Known rows, with every step that occurs:
S G: 426,-104,-43,100,-42,-227,-237,-21,120,107,149,57,-20,-228,100,323,138,-102,30,173,-110,-168,329,-47,-51,-6,51,41,-274,-9,1,-50,142,222,-174
L F J C D V: 27,-84,-68,131,321,-240,-157,150,167,-170,-323,197,17,-41,135,263,263,-17,24,155,39,221,223,-7,72,-21,177,78,-100,-40,-62,4,-129,249,-180
L F: 300,-215,-49,148,197,-135,-182,47,117,-71,180,106,25,-262,20,398,160,-8,132,73,-30,-43,334,-93,85,-11,129,131,-256,-42,-21,-18,14,228,-212
C D V K F J: 244,28,-37,3,244,-260,-157,53,-88,-72,-391,162,-342,-150,78,253,170,-17,102,353,41,6,333,26,126,73,138,33,-291,-47,-41,24,20,235,-210
V J C D: 287,-115,-83,108,168,-128,-267,52,51,-266,-195,102,-122,-231,235,160,258,-20,126,79,-221,-54,214,-51,-245,-159,150,-15,-224,-105,54,127,202,148,-155
S H N: 470,-196,13,184,-55,-352,-186,6,211,110,31,31,-43,-494,-77,109,100,-68,109,174,-156,-178,348,-3,-519,0,73,198,-274,34,63,5,255,171,-187
Y S H: 300,-193,-10,146,-148,-320,-305,5,242,149,82,89,-169,-337,48,111,191,33,58,69,-209,88,311,11,-121,-40,116,189,-319,68,88,52,263,361,-193
V K F J C D: 193,-44,-38,140,189,-213,-94,-4,70,-34,-428,160,-339,-29,204,422,207,29,118,302,-76,-81,317,-44,-216,24,171,33,-275,-42,-38,44,87,56,-176
D V J C L F: 220,-137,-32,99,282,-155,-242,79,25,-146,132,156,8,-52,203,143,261,-32,-43,182,4,162,168,-51,167,-129,168,-48,8,-41,60,-93,101,190,-105
D C L F J: 219,-88,-104,25,-48,-157,-83,102,106,-28,-85,162,-16,11,112,368,248,-44,-109,174,73,184,278,-33,287,-7,150,25,-22,-12,43,0,-1,137,-115
V K F J: 255,-72,-58,71,165,-303,-29,40,36,52,-102,134,-366,-40,187,519,122,2,163,258,-79,-166,366,-52,-20,112,168,53,-283,-43,-27,-58,79,30,-205
K V D: 344,-118,-50,-67,359,-376,-160,-147,44,-238,34,56,-251,-117,0,361,130,-91,220,196,-228,-86,397,10,13,78,90,72,-464,-82,63,28,143,143,-232
K C J V A: 467,-34,-26,49,126,-212,-340,2,185,-146,-69,78,-109,31,286,219,310,43,186,180,-161,70,273,-101,-251,51,138,56,-145,-91,159,81,404,28,-225
H A: 570,-147,-70,144,11,-215,-159,77,105,-54,-64,58,-132,-182,128,298,141,-7,128,125,-119,-120,383,-22,-289,70,66,186,-175,-51,-5,-9,105,243,-55
K V A: 432,-79,-55,-18,222,-385,-281,-40,17,-205,53,123,-262,-156,202,369,100,-52,246,224,-139,-166,436,-116,-80,116,74,20,-302,-69,104,-71,241,65,-196
K C: 546,-110,-78,15,194,-303,-185,-4,199,-6,211,33,-192,-29,95,341,211,53,161,-26,-243,74,291,-62,-163,41,113,135,-280,-127,83,35,226,250,-227
J V K C L: 346,-141,19,159,253,-151,-319,-108,164,134,119,54,-99,-38,131,165,237,33,72,295,-102,-9,236,-76,-116,13,171,32,-150,-32,119,-54,279,35,-164
K C L F: 506,-100,-35,85,314,-101,-202,-41,242,0,126,56,-64,-121,45,404,279,41,51,30,-41,246,331,-99,108,-61,125,86,-206,-77,57,24,251,147,-192
L F J V D: -49,-184,-52,94,450,-205,-57,107,174,-212,-112,119,12,-77,116,406,238,-67,134,164,-78,51,271,-12,169,38,233,124,-243,-11,-37,29,-108,-17,-250
D C: 394,-152,-108,3,-248,-290,-143,74,14,-22,120,107,-135,27,71,255,168,-2,4,150,-137,-80,254,-19,-27,44,122,89,-135,-50,91,51,57,357,-137
L F J: 129,-148,-96,93,259,-229,-99,169,191,-99,-7,147,-14,-141,127,462,178,-52,139,35,-24,73,322,-58,181,54,155,113,-196,-43,-65,-41,-79,124,-226
K V J C D: 281,-57,-94,5,379,-297,-309,-87,110,-289,-129,136,-172,-178,167,211,197,-69,131,187,-209,8,281,-59,-157,-36,124,-5,-329,-116,74,-9,232,86,-166
F J V: 77,-158,-77,104,182,-314,-219,221,174,-53,-119,134,4,-124,181,283,195,-75,127,186,-132,60,199,-16,-80,117,207,81,-79,-30,-5,-10,-59,85,-221
J V: 248,-232,-26,167,115,-204,-350,98,104,-30,99,95,40,-237,56,209,177,-30,129,232,-143,-41,197,-58,-180,61,179,98,-138,-18,45,14,47,202,-202
D C L: 459,-117,-68,30,-273,-155,-200,23,-10,5,40,104,-86,-98,57,234,218,-28,-85,200,-49,73,268,-25,66,-34,104,-4,-31,-23,120,63,143,280,-89
Y S: 401,-187,-21,106,-134,-180,-226,119,154,7,139,95,-195,-238,62,276,215,48,113,65,-173,53,278,-36,20,-28,127,103,-266,8,64,47,172,346,-171
Y N: 363,-211,20,143,-74,-111,-143,100,43,-123,18,42,-194,-255,47,401,238,-23,219,45,-80,-42,303,-157,-164,118,71,74,-150,-28,40,93,-10,258,-145
H S: 418,-152,-87,174,96,-347,-105,108,51,117,104,78,-107,-114,160,214,161,46,56,100,-189,58,354,-69,-308,-98,37,75,-317,-49,28,57,99,273,-20

Rows:
416,-77,-103,-11,-368,-216,-227,37,32,-102,-31,118,-43,56,120,180,225,-31,-16,182,-81,11,256,-8,-60,36,77,44,-85,-65,126,101,186,316,-134 => D C J
56,-171,-83,188,265,-240,-90,143,273,-83,-99,168,49,-14,193,431,228,-16,77,58,-74,115,245,-68,-71,1,189,105,-86,-43,-46,-37,-87,109,-184 => L F J C
264,-78,-57,125,115,-206,-73,118,153,-36,-351,163,-187,-83,193,549,270,-24,24,225,-72,239,253,-57,-205,-10,195,16,-55,-19,-27,40,81,62,-157 => K F J C L
186,-103,-46,139,142,-300,-27,22,115,52,-162,154,-315,84,257,476,168,34,118,263,-122,-120,289,-66,-216,59,181,43,-193,-41,-14,-74,65,28,-165 => V K F J C
347,-157,-78,-72,-81,-279,15,-35,-62,-210,7,48,-244,46,60,294,203,-23,69,152,-237,-129,297,39,-20,-13,129,79,-313,-46,109,162,79,251,-168 => V D C
347,-148,-35,207,47,-130,-298,19,106,-132,-296,109,-38,-249,96,181,250,14,101,141,-172,15,246,-39,-403,-106,127,53,-173,-72,25,166,114,329,-161 => J C D
284,-113,-69,44,-290,-201,-312,65,70,-87,-60,130,63,74,116,107,254,-38,-56,310,-72,42,161,-12,-100,59,148,48,-36,-32,130,81,143,253,-135 => D C J V
308,-119,-41,70,124,-219,-282,97,-25,-110,85,137,-67,-61,232,81,247,-47,-13,197,-91,139,147,-16,-6,-106,146,-84,40,-59,100,-55,168,239,-97 => D V J C L
219,-189,24,181,217,-193,-241,-25,33,99,40,110,-179,-91,77,335,148,20,126,411,-77,-194,254,-84,-129,100,211,78,-265,11,21,-70,106,72,-197 => J V K F
202,-12,-69,47,231,-317,-104,159,79,-136,-478,193,-244,-45,133,392,248,-4,38,276,-51,217,220,7,-151,42,197,65,-147,-44,-60,60,-47,260,-189 => K F J C D V
294,-216,4,269,122,-25,-263,-6,186,-24,-31,131,114,-174,104,318,275,6,-5,161,-21,161,246,-101,-131,-148,145,14,-1,-8,24,13,125,187,-108 => J C L F
228,-120,-53,129,211,-75,-174,114,155,-70,-97,135,37,-265,110,425,229,-72,38,110,74,220,337,-70,254,-40,138,21,-74,-18,-28,3,49,52,-175 => C L F J
488,-36,-35,57,211,-202,-231,-146,99,26,-53,35,-299,-107,92,202,195,70,190,129,-157,-128,366,-50,-118,-8,86,72,-396,-116,73,66,296,178,-211 => V K C D
6,-134,-91,-28,100,-345,-18,137,83,-188,-209,108,-136,129,175,283,242,-68,39,229,-186,28,189,63,1,90,230,76,-174,-16,59,83,-79,58,-192 => F J V D C
53,-109,-60,-6,68,-247,-61,101,75,-153,-263,112,-92,47,156,274,294,-84,-29,287,-107,149,206,50,86,20,226,4,-76,0,71,109,1,-1,-154 => F J V D C L
221,-112,-59,65,473,-210,-285,-99,185,-190,78,146,-44,-98,187,313,227,-69,37,191,-65,97,280,-107,83,-72,142,-37,-207,-72,69,-131,210,-28,-131 => K V J C L F
58,-114,-78,178,282,-135,-134,122,238,-192,-354,176,22,-134,147,365,269,-14,81,81,-26,147,272,-50,-55,-50,174,87,-157,-52,-70,58,-72,147,-191 => L F J C D
405,-135,-21,108,107,-222,-129,-69,-36,86,79,101,-334,-121,94,443,103,30,171,280,-93,-252,370,-86,-108,69,134,70,-333,-33,12,-44,166,132,-194 => V K F
129,-31,-86,-136,331,-336,-10,-113,100,-244,-153,130,-193,93,57,431,222,-110,-20,266,-27,166,379,24,361,60,136,27,-321,-34,64,-3,44,-2,-156 => K V D C L F J
268,-115,-102,3,342,-390,-265,-54,131,-186,122,128,-162,-30,215,272,167,-64,130,154,-245,-65,253,-70,-166,17,132,-8,-257,-106,88,-114,209,65,-160 => K V J C
257,-172,-52,176,247,-38,-227,28,122,-156,47,122,18,-151,243,290,294,-26,33,96,-94,71,220,-107,-16,-193,170,-51,-78,-57,57,-15,212,15,-115 => V J C L F
325,-30,-75,-167,58,-379,-141,-184,23,-283,-90,92,-211,122,72,267,203,-90,63,279,-171,-2,357,39,59,95,69,43,-357,-88,139,84,220,172,-179 => K V D C J
310,-112,-27,145,66,-216,-318,48,21,-132,-245,139,-43,-163,66,61,238,11,36,231,-98,101,190,8,-255,-70,122,42,-88,-57,34,94,48,461,-147 => J C D V
-51,-177,-39,184,371,-198,-155,92,190,16,-6,152,18,-31,140,344,177,-33,112,228,21,-58,267,-63,157,81,216,94,-167,-3,-38,-124,-84,-32,-206 => L F J V K
253,-5,-30,17,388,-284,-121,-12,128,116,94,127,-181,146,162,238,213,23,12,204,71,164,296,-21,334,46,131,28,-95,-62,40,-159,98,119,-173 => D V K C L F J
58,-145,2,208,307,-48,-237,42,166,50,-85,152,57,-152,145,314,234,-56,21,294,111,93,291,-74,239,-8,191,-3,-51,15,-6,-82,44,-82,-158 => C L F J V K
331,-87,-119,-74,360,-383,-272,-27,67,-199,220,104,-221,-176,150,306,115,-102,188,131,-199,-74,328,-57,50,69,109,20,-366,-116,72,-113,213,63,-203 => K V J
312,-83,-52,36,-294,-196,-303,77,-8,-163,-158,149,-39,100,258,137,269,-14,19,347,-52,-60,235,-66,-121,57,142,3,-9,-9,184,82,240,131,-129 => D C J V A
21,-143,-50,135,179,-292,-188,129,122,31,-80,131,-89,-33,223,231,164,-50,136,260,-105,-122,231,-24,-72,125,202,44,-110,-26,14,-87,-9,1,-189 => F J V K
28,-118,-54,116,499,-252,-107,47,307,36,33,119,-59,135,176,380,226,30,117,163,-33,39,259,-71,122,100,224,127,-224,-45,-8,-124,6,-49,-225 => L F J V K C
338,-81,-10,132,68,-216,-302,65,-48,-223,-330,158,-148,-125,210,89,248,26,100,271,-84,-15,254,-38,-302,-79,119,-10,-85,-47,77,88,135,325,-133 => J C D V A
527,1,-58,-45,248,-288,-254,-4,83,-106,-84,59,-203,-102,12,149,237,49,103,80,-129,176,278,9,-18,14,99,104,-289,-118,61,101,177,404,-231 => K C D V
88,-122,-74,82,28,-133,-151,123,140,-29,-112,167,79,39,101,302,276,-51,-139,281,86,222,202,-38,279,12,212,23,13,25,39,-20,-36,85,-118 => D C L F J V
51,-155,-10,125,385,-39,-143,54,148,-180,-212,109,42,-191,96,372,298,-92,50,225,29,180,296,-19,238,-58,209,14,-147,12,-8,67,16,-72,-190 => C L F J V D
360,-80,-67,-75,-201,-222,-88,-61,-37,-265,-119,66,-161,83,117,211,261,-47,55,178,-177,-52,310,60,-44,-21,91,48,-253,-63,133,218,189,232,-163 => V D C J
421,-161,-11,176,-150,-318,-219,3,281,135,-82,78,-204,-269,106,102,184,43,24,99,-179,61,369,31,-254,-13,95,266,-293,75,53,16,257,310,-79 => Y S H A
317,-85,-86,-157,147,-443,-80,-151,-1,-240,44,74,-290,83,5,321,151,-72,83,231,-217,-82,350,33,76,104,110,67,-409,-66,121,35,123,197,-179 => K V D C
